Each row was made from one small tree. The marks that hang from a mark follow it in brackets, in alphabetical order. Every link used is in the known rows. Write each row's tree.
(in the rows, 128 means zero)
Known rows:
maforiv[zenu]: [138 135 147 127 113 155 149 120 113 138 113 120 145 108 128 114 148 159
 123 131 124]
ritam[lofam[dege]]: [117 125 135 158 142 148 183 154 162 106 131 136 144 154 132 150 122  77
 131 132 142]
katuto[zenu]: [149 149 156 143 134 165 163 117 126 137  95 131 113 153 111 117 133 123
 117 138 122]
zenu[katuto[kinot] maforiv]: [171 103 136 194 117  93 103 220 125 151 156 111 112 175 137 138 137 134
 103 154 136]
katuto[kinot[vusik[gasa[dege]]] zenu[maforiv[zarit]]]: [202 167 141 167  90 158  99 174 116 109  71 114  89 169 113 155 146 132
 117 165 112]
gasa[dege[lofam[ritam]]]: [119 135 117 165 104 135 157 100 157  94  67 111 158 114 145 120 150 102
 141 137 146]
katuto[kinot zenu[maforiv]]: [168 165 158 170 140 160 142 187 121 132  88 128  93 170 113 125 152 127
 110 155 102]
kinot[katuto[zenu] vusik[gasa[dege[lofam]]]]: [171 130 158 128  44 126  88 127 137 109 101 123 116 152 131 192  98 114
  98 135 141]
katuto[kinot[vusik] zenu[maforiv[zarit[muzapi]]]]: [199 166 156 161 106 143 105 192 102 120  88 111  79 172 116 135 145 145
 120 155 113]
zarit[maforiv[zenu[katuto[kinot]]] muzapi]: [186 106 192 137 134 108 116 157  93 179  85 130 136 178 113  74 101 138
  84 144 145]
katuto[kinot[vusik] zenu[maforiv]]: [185 171 146 169 111 153 116 198 117 119  90 119  77 162 126 146 150 131
 117 166 104]
zenu[katuto[kinot[vusik]] maforiv[zarit[muzapi]]]: [203  99 142 183  89  76  69 221 101 143 155  94 104 183 133 136 127 157
 112 147 150]
kinot[katuto vusik[gasa]]: [153 114 143 111  57 104  52 139 124 116 150 132 109 140 130 202  85 129
 101 124 140]
kinot[katuto[zenu[maforiv]] vusik[gasa]]: [186 128 161 136  66 119  62 144 128 127 142 133  95 152 110 185  97 122
  96 142 140]
ritam[lofam]: [129 122 154 145 144 160 174 148 146 119 141 133 111 146 131 156 121  92
 126 131 137]
zenu[katuto]: [138  92 137 158 106 108 132 159 124 149 145 114 130 169 144 141 115 135
 106 131 145]
vusik[gasa kinot]: [156 144 142 151 117 134  49 124 125 108 114 127 115 158 133 169  92  98
 105 152 103]
vusik[gasa[dege[lofam]] kinot]: [162 147 134 161  92 129  65 115 146  90  77 112 140 149 153 166 107  82
 112 156 111]
kinot[vusik[gasa]]: [157 132 118 127  84 119  65 133 125 107 126 124 111 130 140 173 110 120
 121 150 126]
vusik[gasa[dege]]: [141 116 118 139  97 132 106  96 152 116  87 142 152 144 123 151 117  96
 113 147 132]
zenu[katuto maforiv[zarit]]: [192  92 131 180 110  91  95 171 115 156 179  95 125 154 113 118 134 151
 121 138 163]
vusik[gasa]: [136 120 138 130 126 129  91 113 132 127 122 140 137 147 115 149 109 108
 104 140 122]
maforiv[zarit[muzapi] zenu[katuto[kinot[vusik[gasa]]]]]: [182 107 173 136  73 124 104 158  73 141 106  92 139 173 125 128 123 193
 103 122 140]

Which tree is each row?
[171 125 150 128  41 132  87 121 137 114 102 135 109 156 122 196  94 116
 100 137 143]
kinot[katuto[zenu] vusik[gasa[dege]]]
[156 111 130 117  37 106  62 129 139 108 126 133 119 139 135 203  90 119
 108 130 147]
kinot[katuto vusik[gasa[dege]]]
[188 100 190 135 134 105 117 139  97 184  95 132 142 169 110  67  99 135
  87 143 153]
zarit[maforiv[zenu[katuto]] muzapi]
[179 110 169 135  73 123 116 164  71 143 108  88 136 166 130 121 130 199
 113 118 142]
maforiv[zarit[muzapi] zenu[katuto[kinot[vusik]]]]
[159 173 150 147 103 167 136 181 110 111  68 120  81 172 136 159 138 136
 113 151  98]
katuto[kinot[vusik] zenu]
[139 111 135 183  80 117 114 185 123 114  99 103 121 183 162 174 120 127
 100 146 134]
zenu[katuto[kinot[vusik[gasa[dege[lofam[ritam]]]]]]]
[148 106 136 162  84 110 102 198 114 130 123 110 110 189 157 178 111 137
  95 144 126]
zenu[katuto[kinot[vusik[gasa]]]]
[183 118 186 120 145 114 115 124  99 174  87 138 141 149 102  61 105 131
  98 141 145]
zarit[maforiv[zenu] muzapi]
[206  97 145 183  89  76  57 215 102 143 153  98 107 190 128 143 120 150
 104 151 148]
zenu[katuto[kinot[vusik[gasa]]] maforiv[zarit[muzapi]]]
[164 143 173 147 101 141  56 123 123 118 114 134 106 177 118 184  77 102
  87 138 110]
vusik[gasa kinot[katuto[zenu]]]
[180 167 157 163 135 162 136 178 108 129  90 116  93 169 101 122 155 143
 117 144 109]
katuto[kinot zenu[maforiv[zarit]]]
[165 172 154 152  91 163 127 171 122 100  46 115 100 175 142 167 137 119
 104 158  98]
katuto[kinot[vusik[gasa[dege[lofam]]]] zenu]
[189 124 147 143  46 120  73 132 143 119 118 134 106 149 116 186 102 112
 103 148 147]
kinot[katuto[zenu[maforiv]] vusik[gasa[dege]]]
[184 143 171 153 100 136  42 126 117 120 127 125 104 172 105 175  84 111
  93 138 118]
vusik[gasa kinot[katuto[zenu[maforiv[zarit]]]]]
[154 173 154 169  99 174 131 160 121  94  40 119  95 174 135 165 138 116
 107 159 103]
katuto[kinot[vusik[gasa[dege[lofam[ritam]]]]] zenu]
[153 132 160 140  98 123  39 129 124 113 131 132 113 166 126 190  74 103
  92 133 113]
vusik[gasa kinot[katuto]]
[144 152 125 138  86 127  92 182 124  91  79 112 114 151 159 178 131 123
 115 148 104]
katuto[kinot[vusik[gasa[dege[lofam]]]]]
[145 109 133 161  85 110 114 204 112 131 126 106 107 183 161 171 118 144
 103 140 128]
zenu[katuto[kinot[vusik]]]
[199 109 126 183  88  92  77 215 104 137 160  88 102 168 131 148 138 161
 118 146 146]
zenu[katuto[kinot[vusik]] maforiv[zarit]]
[189 142 163 157 137 141 132 129 117 146 115 122 111 153  91  93 139 132
 123 143 137]
katuto[zenu[maforiv[zarit[muzapi]]]]
[167 124 166 112 104 137 126 110  82 141 110 103 150 128 106  91 137 188
 130 110 142]
maforiv[zarit[muzapi] zenu]
[197 106 190 137 119 105  91 157  93 173  85 131 132 181 116  92  93 133
  79 152 143]
zarit[maforiv[zenu[katuto[kinot[vusik[gasa]]]]] muzapi]
[167 149 162 156 106 133  82 147 123 123 131 121  95 154 125 156 102 118
 112 134 119]
vusik[kinot[katuto[zenu[maforiv]]]]
[168 137 154 156  71 145  70 107 144 107  80 135 121 173 125 187  84  88
  95 147 120]
vusik[gasa[dege] kinot[katuto[zenu]]]
[182 160 168 163 136 151 131 182 106 133  86 120  95 180 102 114 147 141
 113 146 111]
katuto[kinot zenu[maforiv[zarit[muzapi]]]]
[150 136 113 150  75 125  81 115 140  89  94 117 125 123 146 168 121 107
 128 155 136]
kinot[vusik[gasa[dege[lofam[ritam]]]]]
[181 137 152 167  75 137  61 115 148 111  90 135 119 169 120 180  90  86
  97 154 124]
vusik[gasa[dege] kinot[katuto[zenu[maforiv]]]]
[161 128 105 133  64 121  75 122 140 100 102 125 122 127 145 174 116 111
 128 156 133]
kinot[vusik[gasa[dege]]]
[176 142 172 158 104 134  46 131 127 122 125 133 104 173 112 178  83  99
  88 146 113]
vusik[gasa kinot[katuto[zenu[maforiv]]]]
[191 171 150 174  99 148 107 188 129 108  69 114  95 167 133 154 149 113
 107 173 104]
katuto[kinot[vusik[gasa[dege[lofam]]]] zenu[maforiv]]
[150 121 150 150  83 142 140 173 103 140 112 104 130 147 152 144 141 171
 106 139 124]
maforiv[zenu[katuto[kinot[vusik]]]]
